Each row was made from one small tree. The marks that hang from a mark follow it in brackets, in alphabetical order. Every link used is in the known rows. Write each row's tree.
Known rows:
kopat(dodelog vorib): | -.39 | -.25 | -.11 |  .19 |  .16 |  .02 |  .28 | -.32 | -.38 |  .18 |  .11 |  .64 |  .34 |  .26 |  .02 | -.12 |  .02 | -.15 |  .31 | -.30 |
kopat(dodelog topivog vorib): | -.19 | -.13 |  .11 |  .18 |  .13 | -.08 |  .38 | -.30 | -.31 |  .34 |  .04 |  .35 |  .27 |  .01 |  .00 | -.20 | -.08 | -.23 |  .24 | -.32 |
kopat(dodelog topivog vorib(tono)): | -.22 | -.21 |  .00 | -.04 | -.09 | -.01 |  .36 | -.18 | -.15 |  .45 |  .19 |  .22 |  .06 | -.11 |  .06 | -.27 |  .01 | -.16 | -.11 | -.34 |
vovu(kopat(dodelog topivog) seke tono(vorib)): |  .37 | -.06 |  .37 |  .33 |  .07 |  .13 |  .10 | -.15 |  .10 | -.11 | -.09 |  .33 | -.09 | -.32 |  .13 | -.18 | -.09 | -.53 |  .25 |  .56 |
vovu(seke(vorib(kopat(dodelog))) tono): | -.16 | -.13 |  .06 |  .06 | -.12 | -.03 | -.02 | -.18 | -.23 | -.39 |  .08 |  .55 |  .00 |  .22 |  .07 |  .03 |  .12 | -.15 |  .16 |  .44 |
seke(fuduz vorib(kopat(topivog))): | -.01 | -.24 |  .10 | -.35 | -.35 |  .11 |  .16 |  .20 | -.33 | -.23 | -.36 |  .05 |  .05 |  .00 |  .30 |  .21 |  .04 |  .25 |  .10 | -.25 |
vorib(kopat tono): | -.26 | -.54 | -.27 | -.18 | -.32 |  .19 |  .25 |  .41 | -.13 | -.03 |  .32 |  .28 | -.02 | -.04 |  .26 | -.08 | -.02 |  .42 | -.06 | -.29 |
vorib(tono): | -.26 | -.67 | -.30 | -.28 | -.07 |  .25 |  .25 |  .28 | -.27 |  .00 |  .37 |  .26 |  .15 |  .01 |  .14 |  .14 | -.02 |  .23 |  .26 | -.31 |
topivog(kopat(dodelog vorib(tono))): | -.46 | -.22 | -.01 | -.06 | -.26 |  .15 |  .06 | -.01 | -.02 |  .13 |  .24 |  .67 |  .14 |  .34 |  .29 | -.51 |  .11 | -.16 | -.23 | -.11 |
dodelog(kopat(topivog vorib)): |  .16 | -.26 | -.01 |  .02 | -.08 | -.07 |  .56 |  .07 | -.44 |  .34 | -.16 |  .00 |  .09 | -.32 |  .31 | -.11 | -.25 | -.22 |  .15 | -.40 |
vovu(kopat tono): |  .02 | -.50 |  .07 | -.11 |  .17 |  .25 | -.15 |  .29 | -.19 | -.43 | -.07 |  .40 | -.05 | -.16 |  .10 |  .01 | -.39 | -.28 |  .44 |  .05 |
vorib(kopat(dodelog topivog) tono): | -.17 | -.20 | -.01 |  .00 | -.37 |  .05 |  .23 |  .12 | -.03 |  .22 |  .35 |  .25 | -.04 | -.11 |  .14 | -.31 |  .01 |  .15 | -.23 | -.33 |
vovu(tono): | -.22 | -.60 | -.04 | -.07 |  .11 |  .15 |  .05 |  .16 | -.46 | -.24 |  .20 |  .41 |  .19 | -.11 | -.07 |  .18 | -.26 | -.08 |  .56 | -.01 |
kopat(dodelog topivog): | -.10 | -.28 |  .06 |  .17 |  .08 |  .03 |  .26 | -.13 | -.37 |  .13 |  .26 |  .36 |  .31 |  .01 | -.07 | -.03 | -.07 | -.10 |  .43 | -.29 |
vovu(tono(vorib(kopat(topivog)))): |  .15 | -.24 |  .23 |  .24 | -.26 |  .04 |  .26 |  .28 | -.20 |  .16 | -.05 |  .25 | -.09 | -.51 |  .23 | -.11 | -.21 |  .16 |  .06 |  .14 |
seke(fuduz vorib(kopat(dodelog topivog) tono)): | -.13 | -.06 |  .01 | -.37 | -.55 |  .16 |  .03 | -.02 | -.10 | -.04 | -.10 |  .18 | -.09 |  .09 |  .29 |  .04 |  .24 |  .18 | -.34 | -.28 |
vovu(kopat(topivog) seke(vorib)): |  .36 | -.35 |  .16 | -.27 |  .16 |  .11 |  .22 |  .07 | -.09 | -.31 | -.25 | -.08 | -.09 | -.05 |  .23 |  .17 | -.03 | -.19 |  .41 |  .28 |
vorib(kopat): | -.21 | -.47 | -.18 |  .03 | -.11 |  .09 |  .25 |  .31 | -.32 | -.12 |  .19 |  .42 |  .19 |  .04 |  .18 | -.05 | -.09 |  .30 |  .25 | -.26 |

Write each row's tree:
|  .22 | -.04 |  .25 | -.27 |  .00 |  .19 | -.01 | -.22 | -.04 | -.51 | -.39 |  .16 |  .05 |  .21 |  .18 |  .17 |  .15 | -.42 |  .29 |  .16 | | vovu(kopat(dodelog topivog) seke(fuduz vorib))
|  .05 | -.04 |  .11 |  .43 | -.25 |  .01 |  .40 | -.01 | -.18 |  .36 |  .05 |  .49 |  .09 | -.15 |  .30 | -.25 |  .09 |  .21 |  .04 | -.11 | | tono(vorib(kopat(dodelog topivog)))
| -.11 | -.07 |  .06 | -.06 |  .11 |  .23 |  .07 | -.27 |  .06 | -.45 | -.29 |  .46 |  .23 |  .27 |  .15 | -.13 |  .10 | -.56 |  .25 |  .05 | | vovu(kopat(dodelog vorib) seke(fuduz))
| -.13 | -.43 | -.04 | -.25 | -.06 |  .04 |  .42 |  .12 | -.15 |  .40 |  .11 | -.03 |  .01 | -.27 |  .15 | -.11 | -.14 |  .01 | -.03 | -.32 | | kopat(topivog vorib(tono))
| -.05 | -.40 |  .11 | -.06 |  .21 |  .14 | -.08 |  .12 | -.14 | -.22 | -.26 |  .39 | -.10 | -.18 |  .14 | -.17 | -.42 | -.40 |  .23 |  .02 | | vovu(kopat(vorib) tono)
|  .00 | -.14 |  .04 | -.14 | -.38 | -.04 |  .29 | -.10 |  .03 |  .01 |  .19 |  .09 | -.14 |  .06 |  .23 | -.09 |  .29 |  .08 | -.22 |  .16 | | vovu(seke(vorib(kopat(dodelog topivog) tono)))
| -.03 | -.05 |  .03 | -.36 | -.53 |  .12 |  .16 | -.09 |  .05 | -.24 | -.01 |  .06 | -.03 |  .13 |  .25 |  .05 |  .34 |  .03 | -.26 |  .07 | | vovu(seke(fuduz vorib(kopat(dodelog topivog) tono)))
|  .09 | -.35 | -.14 | -.20 | -.29 |  .00 |  .55 |  .14 | -.24 |  .45 | -.02 | -.13 | -.13 | -.39 |  .37 | -.16 | -.21 | -.11 | -.18 | -.43 | | dodelog(kopat(topivog vorib(tono)))
| -.40 | -.14 |  .12 |  .17 | -.04 |  .08 |  .07 | -.11 | -.24 |  .04 |  .11 |  .78 |  .31 |  .45 |  .21 | -.44 |  .05 | -.24 |  .12 | -.05 | | topivog(kopat(dodelog vorib))
| -.02 | -.14 |  .10 | -.05 | -.03 |  .13 |  .15 | -.10 |  .13 |  .24 | -.11 |  .20 | -.18 | -.19 |  .24 | -.43 | -.12 | -.31 | -.21 | -.30 | | vovu(kopat(dodelog topivog vorib(tono)))
| -.35 | -.46 | -.06 | -.24 | -.24 |  .19 |  .12 |  .29 | -.05 |  .08 |  .18 |  .40 |  .08 |  .16 |  .37 | -.35 | -.02 | -.01 | -.15 | -.08 | | topivog(kopat(vorib(tono)))
|  .03 |  .02 |  .33 | -.12 | -.35 |  .01 | -.01 | -.18 | -.14 | -.46 | -.19 |  .22 |  .02 |  .04 |  .04 |  .11 |  .11 | -.29 |  .04 |  .35 | | vovu(seke(fuduz vorib(kopat(dodelog topivog))) tono)
|  .07 | -.05 |  .29 |  .09 | -.18 | -.16 |  .08 | -.18 | -.17 | -.22 |  .04 |  .25 | -.08 | -.02 |  .02 | -.04 |  .07 | -.25 |  .08 |  .44 | | vovu(seke(vorib(kopat(dodelog topivog))) tono)
|  .14 | -.27 |  .07 |  .21 | -.24 |  .07 |  .47 |  .28 | -.21 |  .30 | -.04 |  .22 |  .06 | -.30 |  .34 | -.10 | -.05 |  .41 |  .12 | -.10 | | tono(vorib(kopat(topivog)))
| -.13 | -.43 | -.33 | -.19 | -.23 |  .12 |  .46 |  .13 | -.31 |  .26 |  .06 |  .13 | -.04 | -.16 |  .41 | -.06 | -.11 | -.04 | -.09 | -.41 | | dodelog(kopat(vorib(tono)))
| -.12 | -.12 |  .12 |  .22 | -.18 | -.02 |  .27 |  .01 | -.25 |  .11 |  .21 |  .40 |  .14 | -.02 |  .08 | -.26 | -.05 |  .08 |  .10 | -.32 | | vorib(kopat(dodelog topivog))
| -.19 | -.16 | -.09 |  .04 | -.11 | -.03 |  .21 | -.19 | -.23 | -.25 |  .11 |  .53 |  .15 |  .42 |  .19 |  .08 |  .31 |  .07 |  .19 |  .22 | | vovu(seke(vorib(kopat(dodelog))))
